What can hang from each mark:
Z: Q T
E: T
T: A E X Z
A: Q T
L: D
X: D T
Q: A E

Each row was made from one small tree. Brackets hold a mark, then the marks that hang from it, in alphabetical order. Every link used is in the known rows. Write each row's tree.
Known rows:
[Q [E T]]: [ 3.89 -3.49 -0.42 -4.17 -7.11 -3.67  1.02 -0.77  0.89 -4.70 -2.89 -1.60
 -1.57 -1.19  7.24  0.37 -1.13 -2.81 -0.82 -0.42 -1.39 -0.20 -2.00]
[A [T X [Z Q]]]: [ 5.13 -2.44 -2.05  0.73 -4.90  4.00  2.25  0.87 -0.55 -0.42 -1.53 -1.08
 -0.38  6.43  0.49  5.41  2.62  0.64  0.98  0.75 -1.34  1.59 -4.17]
[A [Q E]]: [ 1.78 -5.25 -2.51 -4.71 -5.33 -2.48  1.21 -3.02 -3.04 -4.61 -4.00 -2.13
 -3.27 -1.72  2.51 -3.10 -1.34 -2.06  1.25 -0.59 -1.99 -1.71 -3.67]
[T Z]: [ 5.41 -1.91 -0.06 -2.19 -5.21 -1.83  1.87  0.40  1.38 -4.48 -2.12  0.75
 -1.92  1.84 -0.39  2.05 -1.64 -2.57 -0.32 -0.11 -1.49 -1.13  0.11]
[X D [T E]]: [ 3.85 -2.61 -0.32 -3.74 -0.08  0.56  7.75  0.93 -0.11 -5.16  0.02 -0.51
 -1.62 -0.59  2.80 -1.65 -2.22 -3.75  1.01 -2.79  3.16  1.11  0.62]
[Z [Q A]]: [ 1.12 -5.38 -2.99 -3.83 -7.24 -3.13  2.73 -2.78 -1.19 -2.83  0.79 -1.89
 -1.88  2.45 -1.19  0.68  0.23  1.07 -0.16 -0.35 -2.43 -2.22 -1.46]
[Q [A T]]: [ 4.17 -4.68 -2.40 -3.28 -5.62 -0.71  2.23 -0.97  0.35 -2.13  0.38 -2.03
 -0.31 -2.68 -0.12 -0.13 -0.25  0.50  0.27 -0.71 -0.55 -1.75 -2.24]
[X T]: [ 5.91 -1.12 -3.65 -7.25 -6.13 -1.27  4.38  0.49 -0.99 -5.58 -1.30  0.63
 -2.15  0.14  0.11 -0.22 -1.71 -1.30  0.30 -3.34 -0.94 -0.90 -0.90]
[X D]: [ 2.70 -3.67 -0.90 -4.63 -5.22 -2.94  5.11 -0.81  0.14 -4.93 -0.32 -1.12
 -2.51 -0.25 -0.26  0.04 -0.56 -3.77 -0.23 -2.64  0.52 -1.11  1.04]
[X D [T Z]]: [ 5.46 -3.18 -2.63 -2.95 -0.64 -0.64  7.61  2.36  1.03 -4.80 -0.76 -0.08
 -2.61  2.06  0.72  1.26 -2.10 -2.37 -2.66 -1.14  1.77  0.77  0.85]
[T A E [X D] Z]: [ 3.30 -1.64  3.10  7.89  1.65  4.91  2.08  0.76  0.11  0.98 -1.72 -0.77
 -0.60  1.90  0.14  2.72  0.84 -0.63  0.04 -0.49  2.30  0.91  0.70]
[T [A Q] E Z]: [ 3.79 -1.65  1.72  3.74 -0.35  3.82  0.36 -0.73 -2.21 -1.57 -3.94 -2.01
 -0.50  0.41  1.95 -0.75 -0.09 -1.42  4.18  0.96  0.89 -0.28 -0.99]
[E T]: [ 6.55 -1.03  0.16 -5.19 -8.12 -2.71  1.81  0.78  1.26 -4.10 -0.64 -1.35
 -1.05 -0.59  5.50  1.47 -0.23 -2.05  1.21 -1.74 -0.52  0.45 -0.87]
[T A E X Z]: [ 5.22  0.14  2.59  6.82 -0.70  4.79 -0.99  0.40 -0.70  0.90 -3.31  0.55
  0.09  1.83  0.22  3.02 -0.09  0.75  1.36  0.22  0.15  0.16 -0.27]
[T X]: [ 5.96 -0.84 -1.17 -3.49 -7.17 -0.12  0.83  0.03 -0.85 -1.74 -1.04  0.24
 -2.03 -0.19 -1.22  1.85 -0.16  0.94  0.66 -3.15 -1.61 -0.63 -1.24]
[E [T [X D]]]: [ 5.92 -2.32  0.76 -2.47 -4.95  0.19  3.98  1.67  1.37 -1.50  0.69 -2.35
 -2.16 -0.31  4.80  2.60  1.31 -0.40 -1.19 -3.05  1.27  2.03 -0.40]
[A Q [T X]]: [ 6.21 -2.60 -2.41 -3.53 -5.06  4.38  1.63  0.14 -2.93 -0.05 -1.29 -3.01
 -1.35 -1.62  1.18 -0.61  2.20  1.65  4.40 -2.12 -0.36  0.71 -4.67]
[E [T [Z [Q A]]]]: [ 4.44 -4.98 -0.52 -0.64 -4.61 -2.25  2.83  0.14  1.80 -1.57  0.65 -2.89
 -0.65  4.26  4.68  3.83  0.10  0.60 -2.45  1.94 -1.62  0.58 -1.29]
[Q [A T] E]: [ 1.37 -6.74 -3.09 -2.04 -4.57 -1.83  2.06 -2.71 -0.15 -2.70 -1.96 -2.41
 -0.78 -3.20  2.21 -1.34 -1.16 -0.09 -1.82  0.65 -1.54 -2.00 -3.61]
[Z [Q E]]: [-0.26 -5.30 -2.90 -3.86 -8.23 -3.56  1.61 -3.78 -2.19 -4.99 -2.85 -0.94
 -2.61  4.28  1.75  0.84  0.26 -2.89 -0.23  0.00 -3.24 -1.68 -2.99]
[Z Q T]: [ 1.81 -1.73 -0.62 -5.83 -5.45 -0.81  3.04 -3.52 -1.57 -4.18 -0.99 -1.06
 -0.92  7.44  1.07  3.87  1.79 -1.47  3.49 -4.00 -0.64  0.04 -0.19]
[Z [Q E] [T X]]: [ 0.39 -3.14 -1.57 -2.63 -3.55  0.90  1.38 -3.99 -2.19 -1.82 -2.96 -1.04
 -1.82  7.64  2.17  4.08  1.45  1.12  0.62 -2.92 -1.57  0.92 -3.11]
[L D]: [ 3.87 -2.27 -1.24 -3.55 -7.34 -2.10 -2.27  0.73 -0.84 -4.98 -0.73  0.50
 -1.30 -1.16 -1.25 -0.48 -0.04 -4.17  3.20 -2.18  0.22 -3.12 -0.87]

Which tree is each row?
[ 6.47 -0.67  2.58  2.67 -1.36  2.30  1.17  0.94  1.69 -0.55 -2.07  1.10
 -1.02  1.53  1.27  2.85 -1.50 -0.96  0.09 -0.23  0.01  1.34 -1.00] : [T E X Z]
[ 6.50 -0.96 -0.40 -1.29 -0.36  1.19  4.78  1.89  1.33 -4.55 -2.11  1.36
 -0.62  1.77  2.51  1.13 -3.51 -2.46  0.03 -0.34  0.87  1.02 -0.41] : [X [T E Z]]
[ 3.71 -1.98 -0.29  2.01 -5.99  1.44 -2.05 -0.99 -1.66  0.20 -3.98 -1.98
 -0.76 -0.20  5.52  1.99  1.28  2.03 -1.00 -0.57 -1.42 -0.41 -3.03] : [Q [E [T A X]]]
[ 3.54 -3.80 -2.91  0.67  1.38  3.65  5.76  1.62 -3.38 -2.81 -2.95 -2.97
 -2.71  1.21  0.59 -1.28  0.19 -0.02  0.37 -0.86  2.33  0.03 -0.62] : [X D [T [A Q] Z]]
[ 4.74 -2.79  0.23 -0.07  2.47  1.13  7.78  2.24  1.77 -4.73 -0.77 -0.11
 -1.14  1.76  2.90  0.33 -2.86 -3.60 -1.02 -0.87  3.05  2.40  0.81] : [X D [T E Z]]
[ 4.52 -4.08 -1.84 -2.45 -2.36  4.80  4.76  0.63 -2.69 -0.22 -0.50 -4.35
 -2.06 -1.78  1.94 -0.81  2.69  0.30  3.01 -2.43  1.91  1.57 -3.67] : [A Q [T [X D]]]
[ 6.99 -2.36  1.41  0.81 -2.00  0.88  3.95  3.24  3.35 -0.60 -0.09 -1.77
 -1.96  1.77  5.19  4.78  0.68 -0.47 -2.66 -0.63  1.12  3.06  0.63] : [E [T [X D] Z]]
[ 2.62 -4.92 -2.80  2.36 -4.28  2.89  1.53 -0.92 -1.20 -0.80 -3.42 -1.24
 -1.12  6.09  2.69  4.26  1.94 -0.08 -1.22  2.32 -2.57  1.51 -5.51] : [A [T X [Z [Q E]]]]
[ 0.59 -4.75 -1.08 -4.69 -3.53 -1.04  3.32 -3.70 -0.63 -2.42  0.31 -2.43
 -1.29  5.72 -0.03  2.84  0.66  1.46  0.90 -3.14 -0.48 -0.67 -0.49] : [Z [Q A] T]
[ 3.45 -1.79  0.34  3.67  2.75  3.78  5.94  1.29 -0.61 -2.79 -2.16 -1.00
 -0.17  1.38  1.81  0.41 -1.23 -2.57 -0.41 -0.39  3.25  0.76  1.14] : [X D [T A E Z]]
[-1.94 -6.72 -2.07 -3.46 -2.81 -2.32  2.37 -5.89 -1.42 -2.80 -1.67 -2.92
 -1.61  5.15  1.91  1.70  0.02  0.97 -1.10 -1.39 -1.39 -1.27 -2.20] : [Z [Q A E] T]
[ 4.66 -4.02  1.30  2.45  0.16  2.12  3.00  0.30  2.93 -1.29 -0.44 -1.45
  1.64 -1.18  2.45  0.72 -1.77 -1.09  0.04  2.13  0.92  0.39 -1.81] : [Q [A [T E Z]]]
[ 0.27 -1.26 -0.55 -1.97 -4.68  1.87  0.91 -3.77 -4.33 -2.42 -2.63 -1.77
 -0.27  7.57 -0.15  3.84  3.48 -0.13  4.13 -3.99 -0.34 -1.32 -0.03] : [Z Q [T A]]
[ 4.97 -4.63 -0.57 -1.35 -3.13 -1.60  1.07  0.08  0.43 -3.33 -4.46 -3.42
 -2.01 -0.05  8.38 -0.42 -1.27 -2.07 -0.77  2.26 -1.12  1.27 -3.44] : [A [Q [E [T Z]]]]
[ 3.13 -4.04 -3.72 -2.59 -1.52 -0.31  8.23  1.26 -0.74 -4.86 -0.57 -1.24
 -2.95  6.88  0.91  2.40 -0.12 -2.57 -1.68 -0.34  0.44  1.56 -0.47] : [X D [T [Z Q]]]
[ 5.04 -5.38  0.30  2.37 -1.98 -0.87  0.04  0.73  2.78  0.65 -2.07 -2.00
 -1.85 -0.45  5.46  3.04 -2.15  3.37 -5.89  2.59 -1.59  1.01 -2.76] : [Q A [E [T X Z]]]
[ 1.02 -6.85 -2.72  2.82 -2.77 -0.65  0.94 -2.43 -0.47  0.33 -1.96 -1.36
 -2.60  4.21  0.08  2.95 -0.86  3.21 -5.35  2.83 -3.57 -0.60 -3.43] : [T X [Z [Q A E]]]
[ 5.08 -2.30  2.72  3.38  1.03  2.56  4.21  1.49  2.37 -1.05 -0.69 -0.11
 -1.27  1.36  1.19  2.47 -1.12 -2.05 -0.76 -0.71  1.89  2.43  0.39] : [T E [X D] Z]
[ 3.58  1.23  3.24  2.28 -0.33  6.16 -0.43 -1.93 -2.15  0.85 -2.84 -0.79
  1.04  2.76  1.17  3.04  1.32  1.50  4.43 -4.99  1.70  0.59  0.30] : [Z [T A E X]]
[-1.14 -2.71 -1.56  1.28 -3.47  3.61 -0.78 -4.71 -4.90  0.40 -4.24 -1.96
 -1.03  7.61  0.95  4.32  3.22  2.51  1.64 -2.62 -1.43 -0.69 -2.56] : [Z [Q E] [T A X]]
[ 8.75 -0.19  1.18 -0.13 -4.60  1.24  0.78  2.59  2.76 -0.51 -1.38 -0.66
 -1.26  2.01  4.88  4.98 -0.17  0.74 -1.52  0.08 -1.03  2.35 -1.48] : [E [T X Z]]
[ 0.40 -4.42 -1.65  0.35 -7.78 -0.85 -0.05 -2.83 -3.25 -2.49 -3.57 -2.89
 -0.56  4.26  6.39  2.47  2.90 -1.20  0.51  0.81 -2.24 -0.92 -2.63] : [Z [Q [E [T A]]]]
[ 5.44 -0.35 -0.28  4.20 -3.94  3.30 -1.36  0.37 -1.37  0.83 -3.08  0.50
 -0.97  2.42 -2.51  3.80  0.95  1.89 -0.43 -0.39 -1.68 -1.14 -0.70] : [T A X Z]
[ 5.40 -1.64 -3.34 -0.36 -1.41  3.73  2.55  0.94 -4.09 -2.64 -4.03 -1.93
 -2.08  1.25  0.26 -0.82  0.02  1.21  1.36 -0.44  0.21 -0.99 -2.00] : [X [T [A Q] Z]]
[ 2.97 -0.89  3.76 -0.86  2.12  3.75  4.62 -1.02  0.81 -1.04 -0.06 -1.46
 -0.76  2.44  2.65  2.70  0.26 -1.16  2.14 -5.14  3.56  2.78  1.14] : [Z [T E [X D]]]
[ 2.92 -0.86 -0.46 -4.12 -4.54  2.35  2.14 -2.80 -2.02 -0.94 -0.72 -0.99
 -1.37  8.02  0.13  5.22  2.77  1.75  2.73 -4.62 -0.76  1.29 -1.50] : [Z Q [T X]]
[ 2.68 -3.56 -1.73  4.39 -1.55  3.70 -1.88 -1.74 -3.72  0.50 -5.93 -2.38
 -2.44  0.74  0.52  0.04  0.57  2.67 -0.45  1.70 -1.87 -1.00 -3.62] : [T [A [Q E]] X Z]
[ 3.66 -5.51 -1.45 -0.79 -1.98  2.18  4.89  0.48  0.23  1.14  1.55 -3.04
 -1.13 -2.39 -0.54  0.80  0.96  2.59 -1.80 -1.66  1.41  0.24 -1.77] : [Q [A [T [X D]]]]
[ 1.78 -0.58  2.26 -0.08  0.72  4.44  0.53 -3.27 -3.81 -2.00 -3.39 -3.38
  0.70  1.54  2.84 -0.79  1.37 -0.68  7.03 -3.86  2.43 -0.01 -0.61] : [Z [T [A Q] E]]
[ 2.11 -1.94  1.15  5.09 -2.66  2.71  0.94 -1.55 -2.18 -2.08 -2.50 -0.42
  0.28  6.56  1.03  3.29  1.35 -2.56  2.65  1.45 -0.72 -0.32 -0.66] : [T A E [Z Q]]
[ 4.32 -0.12 -0.75 -0.47 -2.45  2.79  2.67  0.14 -2.86 -3.46 -2.31  0.02
  0.37 -0.29  1.32 -0.96 -0.92 -0.98  2.97 -2.46  1.11 -1.10 -0.53] : [X [T A E]]
[ 3.22 -5.67 -2.57 -0.44 -2.22  1.42  2.06 -1.05 -1.41 -3.26 -4.80 -2.45
 -1.84 -0.02  4.37 -1.28 -0.51 -2.30  0.94  2.33 -1.35  0.19 -5.10] : [A [Q E] [T Z]]
[ 2.30  0.62  3.02  0.46 -0.82  3.27  0.43 -2.89 -1.55 -2.41 -3.03 -0.88
  1.53  2.75  1.64  2.02  0.35 -1.61  5.30 -4.20  1.96 -0.47  0.74] : [Z [T A E]]
[ 4.69 -1.99 -0.51 -2.08 -6.18  1.48 -0.34 -0.15 -3.18 -1.71 -2.49 -4.37
 -1.13 -1.12  5.43 -0.97  1.96  0.06  4.26 -1.52 -0.16 -0.64 -2.16] : [E [T [A Q]]]
